Each row comes from the steps of one walk. Every step used is in the known rows, and no mark comes twice. Write the walk behind each row, first mark first.
Known rows
ruvanom-tedez-lovo: [ 0.15  0.78  1.32  0.91 -0.78 -0.74 -0.14  0.50 -1.23 -0.28  0.57  3.35
  0.86  0.26 -0.38 -0.12  0.71 -1.06 -1.73 -0.38  0.78  0.65 -1.32  0.57
  0.93  1.55]
ribem-kevil-tedez-lovo: [-0.19  1.30  1.70  1.35  0.48 -0.60  0.55  0.28 -1.25 -0.48  1.29  3.81
  2.32  0.36 -0.99 -1.12  0.95 -1.10 -0.88 -0.31  1.02  0.40  0.38  0.02
  0.54  1.35]
zunad-lovo-ribem-ruvanom-tedez: [ 0.01  1.04  0.61  0.61  1.05 -0.56  0.42  0.58 -0.86  0.03 -1.01  3.57
  1.36  0.21 -0.09  0.32  0.01 -0.45 -1.03  0.08  0.98  0.58 -0.48 -0.04
  1.54 -0.05]
ledu-dotig-lovo-tedez-kevil: [-0.04  1.45  1.10  0.99  1.29 -0.58 -0.24  0.97 -1.47 -0.19 -0.02  0.56
  1.23 -0.92  0.40 -1.42  1.59 -0.35 -1.09 -0.71 -0.38  0.84  1.78 -0.62
  1.55  0.82]
zunad-lovo-ribem: [ 0.31  0.94  0.47  0.66  0.74 -1.07  1.09  0.49 -0.30 -0.31 -0.66  4.59
  0.59  0.26 -0.10 -0.30  1.11 -0.38 -0.45  0.06  1.02  0.83 -0.01  0.48
  2.31 -0.23]
ledu-dotig-lovo-ribem-kevil: [ 0.10  0.99  1.25  1.19  1.59 -0.97  1.33  0.01 -0.97 -0.07  0.95 -0.92
  0.77  0.35  0.00 -1.94  1.13 -0.44 -0.57 -0.08  1.43  0.49  1.18  0.29
  2.70 -0.17]
ruvanom-tedez-lovo-zunad: [-0.11  0.82  1.30  0.93  0.27 -0.38 -1.85  0.35 -0.93  0.24  0.63  3.01
  0.99  0.02 -1.35  0.70  1.07 -2.03 -1.72 -0.12 -0.48  0.94 -3.69  0.87
  0.83  1.25]
ribem-kevil: [ 0.00  0.79  1.65  1.26  1.42 -0.71  0.46 -0.21 -0.84  0.06  0.68  0.19
  0.54  0.52 -0.90 -1.02  0.33 -0.86  0.79  0.51 -0.10  0.23  0.21  0.09
  0.95  0.02]
zunad-lovo-tedez-ruvanom: [ 0.03  1.54  0.09  0.91  1.16 -0.84  0.17  1.22 -0.65 -0.56 -0.76  2.63
  1.26  0.18  0.05  0.50  0.98  0.08 -0.82 -0.58 -0.53  1.09  0.76 -0.98
  0.96 -0.28]
mebos-ribem-ledu-dotig-lovo-tedez: [ 0.30  0.74  0.78  0.62  0.35 -1.32 -0.36  0.76 -0.68 -0.87 -0.32 -1.29
  1.60  0.25  1.49 -1.38  0.94 -0.47 -2.02 -1.48 -0.93  0.43  3.35 -0.63
  1.30  0.57]
ledu-dotig: [ 0.78  0.88 -0.44  0.80 -1.13 -0.79 -0.32  0.35 -0.57 -1.16 -0.12  0.38
  0.88  0.17  0.57 -0.52  0.91 -1.18 -0.92  0.10  0.67  0.15  1.42  0.62
  1.15 -0.14]
tedez-lovo-dotig: [ 0.23  0.78  0.67  0.90 -1.22 -0.77 -0.37  0.91 -0.80 -0.78 -0.20  2.02
  0.60  0.57  1.14 -0.89  1.14 -1.77 -1.47 -0.84  2.21  0.99  0.27  1.14
  1.82  1.19]
ruvanom-tedez-lovo-dotig-ledu: [ 0.04  0.64  1.58  1.00 -0.85 -1.23  0.15  0.74 -1.01  0.01 -0.24  0.69
  1.02  1.27  1.39 -0.75  1.91 -1.46 -1.72 -1.16  2.58  0.89  0.57  1.19
  2.16  1.04]
dotig-lovo-tedez: [-0.35  1.44  0.91  0.50  0.16 -0.54  0.03  1.19 -0.89  0.03 -0.29 -0.67
  1.41  0.40  0.57 -0.63  1.60 -0.22 -1.84 -1.30 -1.74  0.68  2.54 -0.65
  0.88  0.74]
ledu-dotig-lovo: [-0.13  1.10  0.30  0.53 -1.26 -0.43 -0.61  0.35 -0.79 -0.92 -0.09 -1.41
  0.86  0.44  0.48 -1.21  1.51 -0.96 -2.39 -1.18 -0.21  0.28  1.57  0.63
  1.45  0.63]
ruvanom-tedez-lovo-ribem-mebos-dotig: [ 2.35  0.13  0.70  0.49 -1.79 -0.18  1.15  0.23 -0.71 -1.65 -1.67  1.04
  0.60  0.14  1.72 -2.41  1.11 -1.09 -1.22 -0.48  1.77  0.15  0.17  0.30
  2.33  0.21]
zunad-lovo-ribem-ledu: [-0.15 -0.10  1.54  0.76  1.28 -1.91  0.50 -0.13 -0.17 -1.57 -1.06  2.99
  0.43  0.09 -0.17 -0.47  1.52 -0.70 -0.94 -0.11  0.71  0.42 -0.12  0.32
  2.36 -0.23]
ruvanom-tedez: [ 0.44  0.68  0.81  0.72 -0.13 -0.81  0.01  0.55 -1.09  0.35  0.36  1.42
  0.97  0.20 -0.17  0.23  0.39 -0.90 -0.63  0.20  0.07  0.17 -0.47  0.19
  0.60  0.26]
kevil-tedez-lovo-ribem: [ 0.10  1.05  0.79  0.94  0.62 -0.93  2.00  0.82 -0.81 -0.28  0.22  3.09
  1.95 -0.10 -0.01 -0.91  1.43 -0.30 -1.29  0.03  2.77  0.67  0.41  0.25
  2.07  0.37]
zunad-lovo: [ 0.11  1.09  0.66  0.59 -0.35 -0.71 -0.81  0.20 -0.39 -0.82 -0.59  5.86
  0.59  0.64 -0.73  0.16  0.81 -1.19 -0.53 -0.44 -1.09  0.60 -0.09  0.51
  0.71  0.61]
mebos-dotig: [ 1.65  0.31  0.84  0.64 -1.53 -0.46  0.13  0.53 -0.64 -0.50 -0.50 -0.05
  0.77  0.32  1.50 -1.11  1.83 -1.11 -0.64 -0.45  0.36  0.15  1.02  0.36
  0.64 -0.09]
tedez-ruvanom: [-0.08  0.89  0.15  0.96  0.81 -0.50  0.60  0.63 -0.49 -0.49 -0.82 -1.47
  0.54 -0.01 -0.27  0.18  0.61  0.00 -0.35  0.20  0.99  0.62 -0.61 -0.21
  1.08 -0.75]
ribem-lovo-dotig-ledu: [-0.46  0.59  1.65  0.70 -1.23 -0.93  0.62  0.34 -0.55 -0.43  0.28 -1.13
  1.06  1.24  1.31 -1.09  2.09 -1.44 -1.78 -1.14  1.60  0.77  1.56  0.97
  1.97  0.06]
ruvanom-tedez-kevil: [ 0.22  0.78  1.55  1.11  1.51 -0.67 -0.10  0.47 -1.55  0.50  0.32  2.22
  0.70 -1.03 -0.61 -0.55  0.53 -0.66  0.22  0.54  0.65  0.49 -1.28 -0.06
  1.09  0.53]
kevil-tedez: [ 0.03  1.26  0.48  0.80  0.13 -0.54  0.57  0.74 -0.81 -0.20  0.28  2.19
  2.75  0.12 -0.44 -0.31  0.97 -0.85 -0.44  0.05  0.29 -0.11  1.59 -0.25
 -0.07  0.00]

Which walk is each row?
[ 0.02  1.18  1.31  1.11  1.98 -0.63  0.25  0.98 -1.25  0.22 -0.29  1.63
  1.03 -1.04 -0.09 -0.82  1.08 -0.22  0.32  0.17 -0.33  0.81  0.87 -0.79
  1.14  0.45] -> lovo-tedez-kevil
[-0.06  1.58  0.59  1.35  2.59 -0.95  1.52  0.65 -0.99 -0.35  0.55  3.07
  2.37  0.07 -0.83 -0.45  0.83  0.00  0.01  0.14  1.77  0.64  0.33 -0.81
  1.39 -0.84] -> zunad-lovo-ribem-kevil-tedez-ruvanom
[ 0.12 -0.38  1.96  0.64  0.53 -1.56  0.84  0.05 -0.42 -1.38 -0.89 -1.73
  0.52  0.04  1.09 -1.56  2.51 -0.59 -1.94 -0.87  1.09  0.20  0.81  0.28
  2.58 -0.16] -> mebos-dotig-lovo-ribem-ledu
[ 0.36 -0.78  1.74  0.83  1.14 -1.68 -0.10 -0.41  0.05 -1.13 -0.98 -0.84
  0.47  0.10  0.36 -0.98 -0.35 -0.72  0.12 -0.02  0.32 -0.09  0.15  0.11
  1.01 -0.06] -> mebos-ribem-ledu
[ 0.12  0.79  1.83  1.44  1.86 -1.03  1.75  0.03 -0.95  0.02  0.88  1.39
  0.53  0.30 -0.59 -1.51  0.80 -0.42  0.03  0.44  1.95  0.78 -0.35  0.31
  2.44  0.31] -> tedez-lovo-ribem-kevil
[-0.36  1.20  1.81  0.95  1.14 -0.46  0.55  0.69 -1.28 -0.24  0.97  1.75
  1.24 -1.08 -0.19 -1.13  1.25 -0.39 -0.71 -0.18 -0.60  0.92  0.97 -0.90
  1.05  0.44] -> ribem-lovo-tedez-kevil
[-0.35  0.83  1.21  0.91  0.27 -0.21 -1.75  0.26 -0.50 -0.13  0.10  2.22
  0.70  0.06 -1.40  0.39  1.31 -1.90 -1.48 -0.14 -0.54  0.97 -3.25  0.98
  0.92  1.13] -> tedez-lovo-zunad
[ 1.37  0.13  1.31  0.54 -1.66 -0.32  0.70 -0.15 -0.30 -1.31 -2.35 -1.92
  0.64  1.12  1.56 -2.08  1.95 -1.07 -0.65 -0.81  0.79 -0.02  1.51  0.53
  1.71 -0.14] -> ribem-mebos-dotig-ledu
[ 0.02  1.29  0.05  0.97  1.30 -0.74  0.77  1.30 -0.72 -0.30 -0.70 -0.96
  1.21 -0.08  0.34  0.27  0.92  0.34 -0.65 -0.16  0.12  0.87  1.01 -1.09
  0.99 -0.67] -> lovo-tedez-ruvanom
[-0.17  0.35  1.48  0.58  0.32 -0.18 -1.17 -0.20 -0.13  0.06  1.29  0.51
  1.10 -0.03 -0.92 -0.28  0.07 -1.78 -1.15 -0.12 -1.15  0.73 -2.29  0.49
  0.46  0.02] -> mebos-ribem-lovo-zunad
[ 0.00  0.87  1.13  0.78 -0.55 -1.22 -0.25  0.54 -0.47 -0.36 -1.00  2.44
  0.84  1.51  1.17 -0.54  1.96 -1.51 -0.96 -1.20  1.25  0.87  1.37  1.15
  2.05  0.42] -> zunad-lovo-dotig-ledu
[-0.45  1.49  0.39  0.80  1.11 -0.56  0.51  1.31 -0.83 -0.27 -0.64 -2.12
  1.23  0.08  0.41 -0.19  1.32  0.40 -1.67 -1.00 -0.40  0.96  1.21 -1.03
  1.22 -0.16] -> dotig-lovo-tedez-ruvanom
[-0.03  1.61  0.27  1.33  1.99 -0.82  1.58  0.75 -1.19 -0.52  0.88 -0.83
  2.55 -0.05 -0.12 -1.16  1.16  0.00 -1.01 -0.23  2.26  0.46  1.37 -0.72
  1.78 -0.86] -> ledu-dotig-lovo-ribem-kevil-tedez-ruvanom
[-0.33  0.81  1.51  0.95 -0.48 -0.87  0.02  0.69 -0.93 -0.21 -1.07  0.23
  1.27  1.29  1.38 -0.68  1.55 -1.26 -1.82 -1.18  2.63  0.93  0.64  1.00
  2.11  0.94] -> ribem-ruvanom-tedez-lovo-dotig-ledu
[-0.70  0.76  1.40  0.57 -0.22  0.00 -1.30 -0.06 -0.35 -0.28  1.35  0.74
  1.00  0.00 -1.44  0.28  1.37 -2.04 -1.80 -0.09 -1.64  0.74 -2.45  0.58
  0.52  0.06] -> ribem-lovo-zunad
[-0.77  0.98  1.18  0.56  0.52 -0.02 -1.97  0.27 -0.52  0.28 -0.12 -0.73
  0.73  0.28 -1.19  0.03  1.62 -1.68 -1.86 -0.71 -1.82  0.68 -2.18  0.78
  0.97  0.63] -> dotig-lovo-zunad
[-0.16  1.01  1.91  1.32  0.15 -1.17  0.61  0.55 -1.08 -0.15  0.34  1.02
  1.96  1.35  0.89 -1.45  2.05 -1.51 -1.05 -1.08  2.64  0.77  1.58  0.82
  1.96  0.89] -> ribem-kevil-tedez-lovo-dotig-ledu
[ 0.27  0.79  1.16  0.55 -0.09 -0.75  0.85  0.72 -0.50 -0.21  1.08  0.60
  1.75  0.12  0.88 -1.02  0.01 -0.32 -1.22 -0.69 -1.11  0.69  2.27 -0.93
  0.42  0.13] -> mebos-ribem-lovo-tedez
[-0.27  0.96  1.61  1.03  1.59 -1.06 -0.44  0.66 -1.35 -0.85 -0.20  0.28
  1.17 -1.02  0.41 -1.51  1.85 -0.52 -1.33 -0.82 -0.36  0.66  1.74 -0.70
  1.76  0.80] -> ribem-ledu-dotig-lovo-tedez-kevil
[ 1.05 -0.32  0.42  0.90 -0.07 -1.69 -0.49 -0.24 -0.20 -1.86 -0.47 -0.57
  0.86  0.03  1.07 -1.15  0.05 -1.14 -0.63 -0.08  0.97 -0.12  1.45  0.41
  1.35 -0.23] -> mebos-ribem-ledu-dotig
[ 0.07  1.45  1.31  1.05  1.82 -0.76 -0.33  0.90 -1.20 -0.13 -0.33  5.39
  1.06 -0.80 -0.35 -0.61  1.09 -0.49  0.10 -0.25 -0.97  0.99  0.60 -0.69
  1.11  0.82] -> zunad-lovo-tedez-kevil
[ 1.44  0.27  1.20  0.51 -1.16 -0.62  1.06 -0.08 -0.20 -1.35 -2.39  0.83
  0.69  1.15  1.60 -2.05  2.15 -0.96 -0.79 -0.93  1.20  0.29  1.32  0.61
  2.55 -0.23] -> zunad-lovo-ribem-mebos-dotig-ledu
[ 0.19  0.74  1.48  1.30  2.31 -1.03  1.86  0.02 -0.76  0.34  0.63  0.04
  0.55  0.26 -0.49 -1.30  0.61 -0.31  0.73  0.80  1.53  0.44  0.28  0.10
  2.25 -0.56] -> lovo-ribem-kevil
[ 0.17  0.93  0.18  0.60  0.06 -0.87  1.23  0.61 -0.63 -0.45 -0.24 -1.16
  0.76  0.09  0.87 -1.37  1.67 -0.23 -1.95 -0.53  1.73  0.58  1.41  0.59
  2.90 -0.20] -> ledu-dotig-lovo-ribem
